Known rows, with every step that occurs
rebe-sitefi-dudipe-luvu-podo-nosike-siso: [ 18 -12   7 -24 -19   5 -11 -14  -1  -7  -6  -2   0  -9   3  -1 -13   4
  15  -5  -6 -10   3 -14  -1   1   6  -6  41  -8]
podo-sitefi-bofesil-luvu: [  7 -12   2 -22 -17  11  -2   8 -11  -5  -4  10  -1  -1   4  -8  -1   2
  14   3 -18 -12   4   8  -2  -1   1   6  23  -6]
dudipe-vunini-bofesil-sitefi-podo: [  6 -19   8 -32 -27  -5   3  14 -13   5 -19   8 -13   5   1  19   4   7
  14  10 -33  -5   6  15 -14  10  -4   9  14  -4]
bofesil-vunini-rebe-luvu: [ -4  -7   8 -23 -25  14  -5  10  -7 -10  -8  10  -1  -2  11  12  -9  10
  12  14 -12   1  -2  11  -6  14   2   3   2  -6]
dudipe-luvu-podo-nosike-siso: [  9 -19   6 -18  -6   7 -11 -21  -4 -16  -4  -1   4  -9  14   3 -13   1
  15   0 -12 -16   4 -16   3   7   5  -3  32  -5]
nosike-podo: [ -3 -13   3 -25 -13   7  -3   1  -4  -1  -9   5  -6  -4   9  10 -13   1
  15  -6 -25  -5   6   8  -2  11   4   7   9  -4]
bofesil-sitefi: [  7 -13  -2 -18 -15   2   2   2  -9  -5  -4  11  -9  -2   1   5  -6   3
  13   0 -26  -7   6   7  -1   0   6   8  13  -5]
nosike-siso-luvu-dudipe-sitefi-bofesil-vunini-rebe: [ 20 -26   7 -27 -23  19 -22   6 -13   1  -7  12   6 -21   2   7  -2   1
  20  11 -18  -7 -11  -1 -14  24  -3   1  24 -11]
luvu-podo-sitefi-dudipe: [ 10 -17   3 -35 -16  10 -16   6  -6  13 -12   3  -5 -12   9   2  -8   1
  14  -2 -25   1   4   7   4   6   5  10  31 -10]
dudipe-vunini: [ -4 -18   3 -24 -10   6   5   9  -8  -7  -8   6  -4  -5  13   5  -6   6
  13   9 -23  -2  12   7  -5  11   3   6  11  -7]
bofesil-sitefi-podo: [  7 -22   0 -25 -19  -3  -3  -2  -8   7  -8   9 -11  -1   0  14   0   1
  15   0 -32  -8   8   7  -6   2   4  11  15  -1]
dudipe-sitefi-bofesil-vunini-rebe-luvu-podo-nosike: [ 12 -16  16 -35 -20  13 -16   3 -17  -4 -12  23 -11  -2  11   4  -4  -6
  11  14 -15  -8 -13  13  -7  14  -7   2  18  -3]
sitefi-podo-nosike: [ -3 -22  12 -30  -9   8  -9 -10  -6  -9 -10   9 -10 -10  11  10  -1  -3
  10   4 -23  -7  12   6  -7   6   4   6  15   0]
dudipe-sitefi-podo-nosike-siso-luvu: [  7 -35   5 -27 -14   4 -13 -24 -10  -6  -2  -1   0 -11  14   7  -6   6
  15   2 -19 -12   5 -10 -10   9   6   0  28   2]
sitefi-bofesil-vunini-rebe-luvu: [  0  -7  12 -28 -26  18 -11  16  -8  -9  -9  17  -3  -4   7  10  -3   4
  13  16 -13  -4  -4  17  -9  17  -5   5   5  -7]
luvu-dudipe-sitefi-podo: [ 13 -24   0 -28  -9   2 -10  -7 -11  18 -10   5  -7  -7   5   9   0  -3
  14   0 -35  -3   9   1  -9   7  -3   8  24  -6]
siso-luvu-podo-sitefi-bofesil-vunini-dudipe: [ 11 -20   9 -34 -28  20 -18  16  -8  -2 -18   4  -1 -16   1   0  -7  16
  14  -1 -22  -2  -6   5  -1  20   3  10  26  -8]
bofesil-vunini: [ -2 -16   7 -18 -13  13  -5   8  -5  -8  -7   9  -1 -12   5   9 -11   7
  12   6 -21  -3   5   6  -9  14  10   6   8  -1]
rebe-luvu: [ -4  -6   1 -20 -14   8  -1  -3  -4 -11  -2  -2  -3   3  14   2 -13  14
  13   4 -15  -2  11   5   2   3   1   5  12 -10]
nosike-siso-luvu-dudipe-sitefi-podo: [ 16 -34  -3 -27 -14   4 -16 -17  -7  12  -4  -8   3 -13   8   8  -6   8
  20  -1 -27  -7   5 -14  -9  13   1   4  33 -10]
bofesil-sitefi-dudipe-vunini-rebe-luvu-podo: [ 14 -10   3 -41 -28   2  -5  10  -7   9 -15  13 -13   6   6   8  -3   6
  13  11 -24   1  -2  12   3   7 -10  11  20 -20]
podo-luvu: [ -5 -13   1 -21 -15  14  -7  -4  -5 -14  -7   1   2  -5  14  -4  -9  12
   8  10 -20  -4   5   5  -2   5   9   5  17  -6]
rebe-luvu-dudipe-sitefi-podo: [ 13 -17  -2 -29 -14   1  -8 -11 -10  16  -9  -2  -6   4   8   4  -7   7
  14   2 -28  -1   7  -2  -5   4  -7   5  24 -10]
rebe-luvu-podo-sitefi: [  5 -14  -3 -27 -18   4  -4   3 -11   3  -9  -4  -6   3  18  -2 -15   9
  17   0 -17  -2   2   3   8   4   6   5  24 -10]
nosike-siso: [ -1 -18   1 -19 -11   7  -4  -2  -3 -10  -2  -2  -1  -9  13  12 -14   3
  17   0 -16  -8  11  -3  -2  12   7   2  17  -4]
sitefi-bofesil-luvu-dudipe-vunini: [ 10 -13   4 -27  -8  12  -1   9  -5  -4  -9  12  -5  -4  -1  -8  -1   5
  13   9 -24  -9   8   2  -6   7 -12   9  22 -21]
vunini-bofesil-luvu-dudipe: [  7  -1   7 -21 -12  12  -5   2  -2  -8 -10   0  -6   0  -1   0  -2  12
  12   5 -22  -4   8   3  -3   5 -10   8  20 -19]
rebe-luvu-podo-sitefi-bofesil: [  8 -14   1 -31 -20   8 -10   9 -13   4 -10   3  -7   2  14  -3 -10   3
  18   2 -18  -6   0  10   5   6  -1   6  27 -12]
siso-nosike-podo-luvu-dudipe-vunini-rebe-sitefi: [  0 -15   6 -38 -27   9   3   9 -15  -1 -31  15  -1  -4   5   0  -5   1
  13   3 -15   0 -13   9 -10   8   5  -7  13 -14]

Rows
[ 15  -4   4 -26 -26   6 -11   0  -1  10 -10   6  -1  -5   3   7   4   1
  15   1 -17  -2   2   5   2   3  -1   4  29 -14] => vunini-rebe-sitefi-dudipe-luvu-podo
[  6 -14   4 -29 -21   1   4  15 -12   2 -18   1  -7   8  10   0  -4  11
  14   8 -23  -5   1   6  -1   8  -3   8  25 -11] => dudipe-vunini-bofesil-luvu-podo-sitefi
[  8 -30   8 -30 -11  13 -19 -19  -2 -11  -8  -4   0 -21   8   5  -8   7
  17   1 -19  -7   7 -14  -8  13   3   1  29 -14] => sitefi-podo-nosike-siso-luvu-dudipe
[ -3 -16   4 -33  -9  18 -12 -12  -7  -4 -23   6   4 -10   5  -4 -14   4
  11  -4 -22  -5  -7   2  -2   4   4   0  19 -13] => siso-nosike-podo-luvu-dudipe
[  7 -30  -5 -25 -18   7 -12  -5  -7  -1  -5 -10   4 -13  17   2 -14  10
  22  -3 -18  -7   0  -9   5  13  14   4  32 -10] => nosike-siso-luvu-podo-sitefi
[ 13  -9   5 -25 -21  12  -7   6 -14   4 -10  12  -1  -3   6   6  -9   6
  12  12 -17   3  -8   4  -8  13  -4   0  12  -9] => bofesil-vunini-rebe-luvu-dudipe-sitefi
[ 16 -15   2 -32 -18  13 -17  -1 -15   8 -15   9  -1  -4   4  -8 -11   0
  12   1 -28  -9  -9   6  -7  10  -5   3  28 -10] => nosike-podo-luvu-dudipe-sitefi-bofesil
[  8 -18  11 -26 -21  13 -12  16 -17   3  -8  25  -3 -10   5  12   4  -9
  12  13 -23  -7  -7  19 -15  17  -2   5  10   2] => dudipe-sitefi-bofesil-vunini-rebe
[  3 -24   7 -26  -5   7 -11 -10  -5 -14  -7   3  -9 -12  15   8 -15  -5
  16   0 -15 -11   6  -6   2  12   6   2  25  -6] => luvu-podo-nosike-siso
[ 17 -11   5 -25 -17  14 -12   7 -14   4  -7  10  -3  -4   0  -4 -13   8
  14   8 -20  -3  -5   3 -11  11  -7   2  22 -10] => rebe-luvu-dudipe-sitefi-bofesil-vunini
[  8 -21   5 -38 -14  11   0   7 -16   5 -24  18   0  -3  -1  -9  -7  -3
  16  -5 -20 -11  -9   5  -7   3  -5   0  24 -13] => siso-nosike-podo-sitefi-bofesil-luvu-dudipe-vunini
[ -3 -14  10 -23 -19  15  -7  13  -7  -7 -10  17  -1 -13   7  16  -2  -1
  12  12 -19  -1   0  13  -9  18   6   6   2  -2] => bofesil-vunini-rebe
[  6 -11   4 -27 -13  10   3   8  -6  -4 -12  14  -4  -2   5   1   3   3
  12  13 -21  -2   6   2  -4   9  -9   7  13 -20] => bofesil-luvu-dudipe-vunini-rebe
[ 11 -11   9 -23 -13   9  -9 -17   0 -19 -12  -5   1  -7  10   6 -14   9
  11  -5 -11 -12   6 -18   6  10  -2  -1  32  -4] => vunini-dudipe-luvu-podo-nosike-siso
[ -4 -18   8 -41 -17  16  -6   1 -13  -3 -30  16   3  -8  10   3  -5  -2
  11   8 -21  -2 -11   9  -7  13  -1  -2  11 -15] => siso-nosike-podo-luvu-dudipe-vunini-rebe
[ 16 -23   5 -31 -14   2 -10 -19 -12   1  -8  -2  -6  -1  12   5 -16   3
  15   2 -15  -8   3 -13  -9   6  -4  -5  31  -5] => rebe-luvu-dudipe-sitefi-podo-nosike-siso
[ 12 -31   0 -38 -23  10 -14   4  -6   6 -10  -7   6 -16  15   1 -14  14
  20   3 -19  -1   1  -6   0  16   7   5  39 -16] => nosike-siso-luvu-podo-sitefi-dudipe-vunini
[  7  -4  11 -25 -31  12  -1  27  -6  -8 -15  10 -10  -7  -9   8  -7  11
  11  -3 -14  -1   2  11 -12  13   2   2  13   0] => rebe-sitefi-bofesil-vunini-dudipe
[ 11 -24  14 -35 -29   4  -3   5 -11 -10 -19  -8  -6 -11   3   7  -6  15
  19   7 -13  -2   4  -7 -19  16   1  -6  29 -15] => rebe-sitefi-podo-nosike-siso-luvu-dudipe-vunini-bofesil
[  4 -21   1 -26  -9  14  -5   2  -6  -7  -7   0   3 -15   8  -6  -6  16
  16   8 -25   2   9  -4  -4  14   1   7  20 -23] => siso-luvu-dudipe-vunini
[  7  -9   4 -25 -20   4  -3   6  -9   1 -14  -1  -8   5   8   1  -3   9
  15   2 -22  -7   1   7   3   4  -1   9  26  -9] => vunini-bofesil-luvu-podo-sitefi
[ 14  -7   3 -27 -25  11 -11  -3  -7   8 -10   2  13  -6   5  -1 -14   7
  13  -7 -19  -6  -1   1  -1   2   6   0  29  -4] => nosike-podo-sitefi-dudipe-luvu
[  2 -31  10 -34 -32   1   1   2 -10 -12 -12   4  -4  -9  13  13   1   5
  18  10  -9  -6   3  -1 -15  15   8  -5  18  -5] => dudipe-vunini-rebe-sitefi-podo-nosike-siso-luvu
[  3 -24   3 -34 -16   9  -8   1  -7   4 -20   1   0  -7  10   1  -5  11
  10  14 -30  -1   6  -1 -10  12   1   6  23 -14] => sitefi-podo-luvu-dudipe-vunini
[  7 -31   7 -27 -12  -1  -8 -16 -13  -2  -6   5  -6  -6  14  14  -8  -6
  13   1 -20 -13   6  -5 -12   8   4  -1  26   8] => dudipe-sitefi-podo-nosike-siso
[ -6 -20   3 -31 -14   8  -1  -1 -15   1 -19  10   1  -7  10   5 -12  -5
  16 -12 -20  -6  -4  10  -2   2  12  -1  14   1] => siso-nosike-podo-sitefi
[  9 -11   8 -31 -14  13  -3  14  -7  -3 -12  20  -6  -4   2  -1   9  -3
  13  15 -22  -7   3   9  -6  11 -15   8  16 -22] => sitefi-bofesil-luvu-dudipe-vunini-rebe
[  8  -6  10 -24 -10  11  -8 -14  -2 -17 -13   1  -3  -5   7   0  -6  10
   6  -4 -17  -7   7  -8   7   6  -4   4  27  -6] => vunini-dudipe-luvu-podo-nosike
